Every row comes from one small tree of marks. The marks that hang from a mark follow it in brackets, in alphabetical order. Every link used is in the known rows. Which tree was each row made from?
(in the rows, 128 means zero)
Known rows
zunof[pigakep]: [120 148 117 129  75 148 138 153  84 100 149 119 152 160 122  61 126 142
 147 131 135 136 115 148 102 101 173 123 121  92 110 124  63 164 111 117
 149 124 129 137 123 125 126 103 129 128 142 117]
nolob[pusu]: [133 156 124 127  90 124 131 164  96  98 153 116 161 161 125  67 127 134
 155 142 151 138 102 172 104 117 168 115 147  87 126 134 107 152 115 121
 166 110 146 135 112 127 133 113 153 123 146 124]
gubizal[renevu[biruz] sotug[zugav]]: [126 135 104 114  50 168 151 150 111  51 137 119 141 158 151  70  90 131
 101 119 134 128 135 120 159 116 136  83  83  88 134 130 116 122 116 183
 163 120 136 140 181 121 189  98  77 142 155  91]
sotug[kabe zugav zunof]: [105 182  78 150  54  95 143 169  81  83 112 134 187 179 131 102 112  93
 101  96 141 144 162 125 100 138 153 138 149  79 138  95 110 163 129 146
 138 122 115 160 165 127 148 105 114 132 184 133]
biruz[renevu]: [154 149 113 128 104 110 145 149  88 100 162 102 156 133 150  49 156 130
 142 132 134 140 142 149 136 119 144 109 108 119 140 123  93 164 106 127
 139 107 154 136 144 118 153 116 124 123 147 123]
popodem[sotug[zugav[tizam] zunof]]: [116 165 112 151  67 139 135 187  91  57 126 124 189 183 137  91 102 104
 137 111 143 152 165 157 100 136 151 153 148  97 140 107 109 146 109 130
 145 139 118 145 125  82 144  94 131 130 133 120]
popodem[sotug[kabe]]: [143 160 103 129  78 107 139 156  82 100 133 130 176 166 138  61 115 114
 109 141 133 160 146 136 150 116 155 126 140 120 147 137 109 151 112 127
 146 143 114 145 153 125 153 139 131 137 135 132]
renevu[biruz[sotug[zunof]]]: [145 158 106 102  39 121 152 125 115  70 136 128 161 190 148  59 151 143
 128 114 152 170 140 121 136 147 146 115 122  85 137 136 103 142 122 195
 153 123 136 144 175 137 158 116 115 136 145 147]
kabe[sotug[zugav[tizam]]]: [143 163 114 142  80 148 163 180  88  65 117 144 182 159 138 110 114 115
 118 119 140 131 142 152 109 127 167 127 135  98 113 126  93 158 100 132
 144 129 132 157 130 101 150 111 119 126 111 127]
biruz[sotug]: [146 143  97 124  80 124 150 140 103 103 157 122 159 167 134  53 142 132
 123 137 134 150 122 135 134 112 162 122 134 112 141 147  90 147 120 159
 159 132 140 140 153 128 139 129 124 126 121 127]
kudo[sotug[zunof]]: [112 167 120  96  61 102 145 144 102  57 140 116 157 175 140  57 129 130
 151 121 144 145 144 148 127 131 130 130 146 108 131 112 110 172 116 152
 150 115 125 129 146 116 115 109 124 141 158 123]
zunof[pigakep sotug[kabe zugav]]: [ 99 161  78 141  53 153 167 149  53 107 125 120 164 192 133  96  85 104
 101 124 136 129 132 104 134 100 155 121 123  66  95 123  72 165 108 157
 148 143  90 143 145 133 136 102 114 120 173 124]
renevu[gubizal[sotug]]: [132 149 110 113  55 123 118 152  99  60 141 121 148 159 128  67 125 146
 117 125 144 135 130 130 118 104 158 114  94 102 127 133  94 152 106 154
 187 134 154 150 160 146 136 139 119 153 153  99]
gubizal[renevu[biruz[sotug[kabe zunof]]]]: [150 156  68 112  33 120 147 131  96  73 131 112 179 171 154  56 139 138
 110 101 136 159 147 110 174 144 132  96 107 101 153 127 122 155 123 196
 134 121 123 141 203 138 192 116  93 136 162 142]
zunof[pigakep sotug[zugav]]: [ 97 149 100 130  64 170 168 150  75  92 144 111 144 187 139  83  88 117
 123 134 144 129 128 129 119  90 158 122 123  65  83 133  67 146 105 150
 163 140 107 134 125 121 123  94 123 115 164 108]
gubizal[renevu sotug[zunof[pigakep]]]: [ 96 144 101 116  32 150 136 140 102  47 151  79 159 173 151  57 114 157
 151 121 117 130 133 149 147 107 144 126  94 105 134 107 102 180 111 163
 150 120 112 114 168 110 138  79  89 142 172  81]
kabe[sotug]: [149 158 121 103  77 119 162 145 110  77 134 122 156 158 149  79 142 135
 124 134 145 133 137 157 130 116 160 121 131 117 122 146  99 157 111 145
 149 136 137 140 150 123 132 129 129 139 125 124]
sotug[kabe zugav[tizam] zunof[pigakep]]: [ 97 175  85 177  50 141 136 182  52  86 105 139 211 182 113 115 105 106
 128  88 132 135 144 129  86 140 170 136 137  63 116  75  68 195 112 133
 119 110  99 147 141 109 150  85 116 126 163 139]
kudo[sotug[kabe zugav zunof[pigakep]]]: [ 87 174  88 138  29 123 157 167  65  76 118 116 185 201 129  88  97 117
 129  93 138 135 151 121 122 133 144 132 148  73 109  80 100 183 115 159
 127 116  84 137 156 113 125  85 113 129 191 136]
biruz[renevu sotug]: [160 135  88 131  90 114 163 138  97 103 172  99 171 143 157  33 158 135
 136 135 128 153 142 139 162 118 145 109 116 126 149 144 105 150 114 150
 145 107 141 137 161 117 157 127 120 117 132 135]
gubizal[renevu sotug]: [121 132 107 106  68 141 135 142 112  61 161  99 145 143 150  53 113 145
 129 142 122 125 123 144 160  95 143 105  98 130 149 131 109 164 106 152
 167 124 137 125 170 114 153 112  95 147 145  82]
renevu[biruz[sotug]]: [162 139 108 105  61 139 158 134 110  93 141 137 153 172 140  54 149 143
 116 132 151 163 122 120 149 124 157  96 113  95 134 153  89 129 120 179
 160 123 147 148 161 144 164 129 119 129 118 148]
biruz[sotug[zugav zunof]]: [119 159  79 140  47 111 161 160 105  74 145 120 173 191 144  75 123 115
 117 107 141 150 158 132 111 129 155 146 144  84 143 121 110 135 131 176
 152 129 123 150 156 113 146  99 116 121 160 122]
kudo[sotug[kabe]]: [124 157  98 114  81 107 152 147  74  93 128 133 164 163 129  65 118 125
 113 130 135 139 127 126 155 118 142 108 147 115 133 125 109 184 106 149
 139 114 118 136 154 132 132 135 115 142 144 130]
nolob[pusu zugav]: [132 157 127 136 103 133 134 175  93  91 168  88 158 154 132  56 120 131
 170 152 164 128  92 191  89 119 180 114 150  66 115 137 115 152  98 136
 165 124 155 150 111 120 137 107 141 136 139 108]
popodem[sotug]: [143 145 125 113  85 123 135 157  98  87 150 112 156 164 141  57 118 130
 134 152 138 158 145 161 141 109 154 135 134 122 141 151 103 135 116 122
 157 141 130 132 130 115 134 126 140 135 120 118]
gubizal[renevu]: [131 139  95 118  96 134 134 155  91  79 152  99 140 128 142  54 118 135
 138 132 129 131 133 152 133 101 149 105 108 123 144 132 103 154 120 124
 151 124 149 122 151 115 153 111 112 131 141  97]
kudo[sotug[kabe zugav[tizam] zunof]]: [ 99 180  91 147  62 118 153 182  61  68 107 142 205 182 129 101 108 102
 122 100 138 142 147 124 116 151 139 132 155  88 129  81 109 194 102 154
 128 110 105 143 145 100 143 104 110 138 154 137]

Which tree is each row?
[153 149 112 123  61 114 124 151  86  64 160 103 165 145 151  50 142 154
 118 133 136 137 145 135 139 107 141  98  76 112 130 126 105 162  98 146
 169 118 162 146 174 144 156 133 117 141 168 110]
biruz[renevu[gubizal[sotug]]]
[176 156 105 108  48 138 133 146  95  71 135 142 150 172 125  55 142 156
 109 115 160 154 130 112 130 127 160  87  93  80 115 160  90 123 121 175
 175 138 161 163 165 167 167 139 139 135 137 150]
renevu[biruz[sotug] gubizal]
[123 177 122 111  31 127 155 145  99  60 126 107 174 186 150  83 142 150
 151 118 145 143 146 159 110 125 152 136 126  93 106 125  85 180 113 151
 138 132 115 139 146 119 113 100 124 135 161 129]
kabe[sotug[zunof[pigakep]]]
[116 178 114 149  41 158 156 172  82  55 115 134 197 187 141 113 121 125
 142  92 140 127 152 157  91 134 166 137 135  73  98 101  74 180 102 145
 134 125 109 144 132  89 136  84 120 132 147 127]
kabe[sotug[zugav[tizam] zunof[pigakep]]]
[ 99 171  98 123  37 113 145 146  70  77 124 115 185 192 126  70 120 138
 144 112 134 141 137 128 135 128 144 126 138  94 116  93  95 205 109 159
 125 112  92 124 155 126 113 102 112 139 175 135]
kudo[sotug[kabe zunof[pigakep]]]
[133 155 127 154 122 153 129 193  73  87 163 101 188 145 122  64 119 126
 185 149 159 121  83 193  87 121 187 114 148  65 109 122 100 176  82 123
 157 115 164 148  97 101 147 107 140 139 110 111]
nolob[pusu zugav[tizam]]
[110 167  72 127  72 125 167 151  66 103 122 131 168 179 144  98  90  93
  87 121 146 139 140 107 139 108 151 117 138  82 114 130  95 156 108 160
 159 144 110 148 156 136 146 121 112 130 167 122]
zunof[sotug[kabe zugav]]
[119 178 104 120  41 111 164 163 110  49 116 122 168 178 157 104 132 117
 118 100 154 142 165 152 101 136 148 144 148  88 123 120 116 147 120 162
 150 133 125 151 161 114 136  98 117 136 165 120]
kabe[sotug[zugav zunof]]
[131 160  59 160  57  90 167 157  78  94 144 107 208 177 161  70 138 101
 104 102 127 152 175 113 147 141 138 123 141  98 157 106 128 160 123 174
 127 106 116 151 192 120 177 103 102 114 187 145]
biruz[renevu sotug[kabe zugav zunof]]
[115 159  86 132  68 117 162 170  68  91 124 134 170 171 126  79 102 106
 100 115 137 126 144 120 137 122 150 115 150  99 128 109 111 162 112 153
 139 116 108 144 154 123 138 116 113 132 159 131]
kudo[sotug[kabe zugav]]
[ 98 161  80 156  70 170 166 163  38 109 120 136 194 181 126 110  83 101
 116 118 136 125 120 111 126 112 169 117 125  66  87 108  57 186  87 142
 144 134  94 140 123 115 147 106 116 123 144 126]
zunof[pigakep sotug[kabe zugav[tizam]]]
[134 140  88 115  24 165 151 132  98  60 146  95 162 182 150  40 131 157
 150 108 136 148 133 130 155 131 139  95  93  84 131 134  94 151 127 188
 139 118 120 120 180 124 169  85 103 123 159 128]
gubizal[renevu[biruz[sotug[zunof[pigakep]]]]]
[135 169  71 135  23 112 163 147  93  84 114 145 188 199 138  88 127 108
  88  91 153 161 154  98 132 155 146 113 138  69 144 115 111 140 133 203
 140 124 114 164 197 143 184 113 101 129 169 161]
renevu[biruz[sotug[kabe zugav zunof]]]
[141 146  94 104  48 142 144 131  93  71 123 125 158 150 153  67 109 141
  92 129 127 136 122 111 184 119 139  78  86 108 147 128 108 163 103 179
 152 114 125 137 200 139 192 126  78 152 151 112]
gubizal[renevu[biruz] sotug[kabe]]
[107 147  99 108  48 124 133 141 118  44 150  86 158 158 161  57 119 144
 135 125 125 134 142 146 148 116 136 123 103 122 149 116 125 169 108 173
 157 122 130 121 181 114 147 102  89 151 166  83]
gubizal[renevu sotug[zunof]]
[175 145  89 134  69 111 137 153  80  84 162 102 163 151 141  36 161 147
 125 125 137 147 152 128 140 116 144  94  93 112 128 152 106 140 112 147
 157 119 164 146 167 141 163 140 143 121 152 140]
biruz[renevu[gubizal] sotug]
[117 167 106 135  37 119 130 159  84  78 130 105 191 193 137  67 116 128
 139 123 129 160 159 142 132 125 156 142 138  95 126 115  97 174 122 137
 134 140  88 134 151 123 137 105 130 139 165 134]
popodem[sotug[kabe zunof[pigakep]]]
[ 96 180  86 127  47  97 156 163  76  71 117 127 181 189 136  89 104 101
 109  98 142 137 160 120 126 139 134 130 161  89 140  93 124 173 120 164
 132 118 101 143 161 116 134 106 109 138 182 135]
kudo[sotug[kabe zugav zunof]]
[141 163  93 124  23 133 131 159  76  62 107 159 172 179 125 100  99 131
  60  96 154 141 144  92 132 126 157  86  94  61 113 117 100 130 110 181
 171 132 134 178 192 173 184 134 104 154 175 129]
renevu[biruz gubizal[sotug[kabe zugav]]]
[109 169 113 131  26 138 169 164 100  53 118 113 173 192 151  99 119 128
 135  95 142 132 163 151  97 124 156 142 138  73 102 113  93 156 122 158
 138 133 103 146 153 108 127  79 120 131 170 121]
kabe[sotug[zugav zunof[pigakep]]]
[115 181  97 110  57  87 145 143  82  75 123 122 177 180 137  69 124 120
 125 115 141 147 145 123 137 139 130 125 148 106 139  99 120 191 109 164
 134 115 112 133 157 132 128 122 111 145 172 140]
kudo[sotug[kabe zunof]]
[123 155 111 132  26 128 116 148  81  46 154  80 177 170 154  56 142 162
 144 117 137 143 156 139 122 119 138 108  79  89 112 104  93 180 102 156
 156 114 137 135 169 131 143 104 117 142 199 111]
biruz[renevu[gubizal[sotug[zunof[pigakep]]]]]
[111 160  91 150  81 136 153 178  53  91 118 151 196 167 124  94  96  98
 108 113 137 124 131 123 131 131 154 112 147  94 129  95 100 181  97 137
 134 114 114 142 138 106 150 116 113 134 130 132]
kudo[sotug[kabe zugav[tizam]]]
[112 145  68 142  55 133 147 156  84  76 136 113 169 155 147  84  83 114
  87 120 115 123 142 118 159 108 146 107 112 107 149 111 127 157 109 161
 155 121 115 142 190 120 177 110  76 141 169  85]
gubizal[renevu sotug[kabe zugav]]
[117 178  93 158  61 117 136 186  75  70 115 138 215 187 134 100  97  93
 109 108 136 156 175 140 115 146 156 143 155  91 139  96 114 164 110 132
 135 133 102 145 143 103 164 108 125 139 143 135]
popodem[sotug[kabe zugav[tizam] zunof]]
[137 156  74 153  46 108 160 139  70 104 147  92 204 182 155  53 156 134
 139 112 122 156 152 123 155 133 144 119 124 100 138 107  97 190 115 172
 115 104 105 132 183 121 163 106 111 118 179 149]
biruz[renevu sotug[kabe zunof[pigakep]]]
[163 160  50 165  56 106 145 168  55  93 145 117 192 158 133  63 131 119
  84 104 135 144 171 101 140 129 150  94 113  87 133 132 115 139 119 158
 147 115 145 171 184 146 185 133 128 114 179 142]
biruz[renevu[gubizal] sotug[kabe zugav]]
[109 159 117 121  10 131 116 149  90  43 141 108 162 192 131  72 123 161
 136 110 143 140 140 136  98 112 158 126  93  78 110 106  82 172 108 161
 171 132 125 141 161 139 125 104 128 152 184 105]
renevu[gubizal[sotug[zunof[pigakep]]]]
[136 149 100 144  53 123 131 168  86  62 150 107 162 156 148  68 119 130
 103 118 138 134 160 121 126 108 141  97  87  92 130 123 107 136 102 156
 170 118 154 160 169 130 169 115 115 131 179 105]
biruz[renevu[gubizal[sotug[zugav]]]]
[137 142  73 118  33 146 159 155 107  50 135 113 151 179 156  59 117 136
 116  94 140 148 159 120 146 138 127 104 111  81 145 135 124 115 138 195
 144 123 134 140 183 118 189  85  95 127 160 124]
gubizal[renevu[biruz[sotug[zugav zunof]]]]
[158 150  91 126  37 147 141 161  86  67 129 142 146 184 121  70 124 139
  94  98 165 150 145 108 111 130 160  88 101  61 111 147  93  98 127 186
 168 136 153 173 170 160 179 125 134 127 143 150]
renevu[biruz[sotug[zugav]] gubizal]
[136 152  78 149  63 103 165 157  97  76 156  96 182 170 162  59 145 116
 129 109 134 151 174 131 134 136 134 127 130  96 149 119 125 143 123 170
 139 108 131 142 169 107 162  91 111 113 170 134]
biruz[renevu sotug[zugav zunof]]
[146 164  72 142  60  78 154 134  83  95 149 100 206 169 163  52 160 118
 123 116 127 160 164 118 158 139 135 117 131 117 162 114 124 180 114 175
 126 108 122 142 191 128 166 122 111 127 175 148]
biruz[renevu sotug[kabe zunof]]
[109 178  81 166  70 119 135 180  66  85 105 145 208 166 125 115 114  91
 108  89 141 139 152 129  89 146 159 138 145  82 141  81  97 183 111 135
 132 115 117 156 148 110 159 102 112 133 157 135]
sotug[kabe zugav[tizam] zunof]
[154 153  78 154  59 152 167 159  68 102 116 167 205 181 123  96 116 108
  86 103 143 154 122 101 138 147 168 100 125  76 131 121  90 148 110 175
 139 119 122 164 165 128 197 126 106 125 115 156]
renevu[biruz[sotug[kabe zugav[tizam]]]]
[111 145  73 153  67 152 145 173  64  78 129 131 196 153 137  97  80 109
  99 117 113 119 129 123 156 114 159 109 108 104 146  95 113 177  96 150
 146 116 119 142 174  99 186 113  78 140 141  97]
gubizal[renevu sotug[kabe zugav[tizam]]]
[121 175 111 138  58 129 162 177  93  47 109 138 197 176 149 115 129 115
 126  98 151 136 152 157  95 145 154 140 143  91 117 108 101 168 104 146
 142 124 123 151 144  97 142  97 119 134 139 124]
kabe[sotug[zugav[tizam] zunof]]
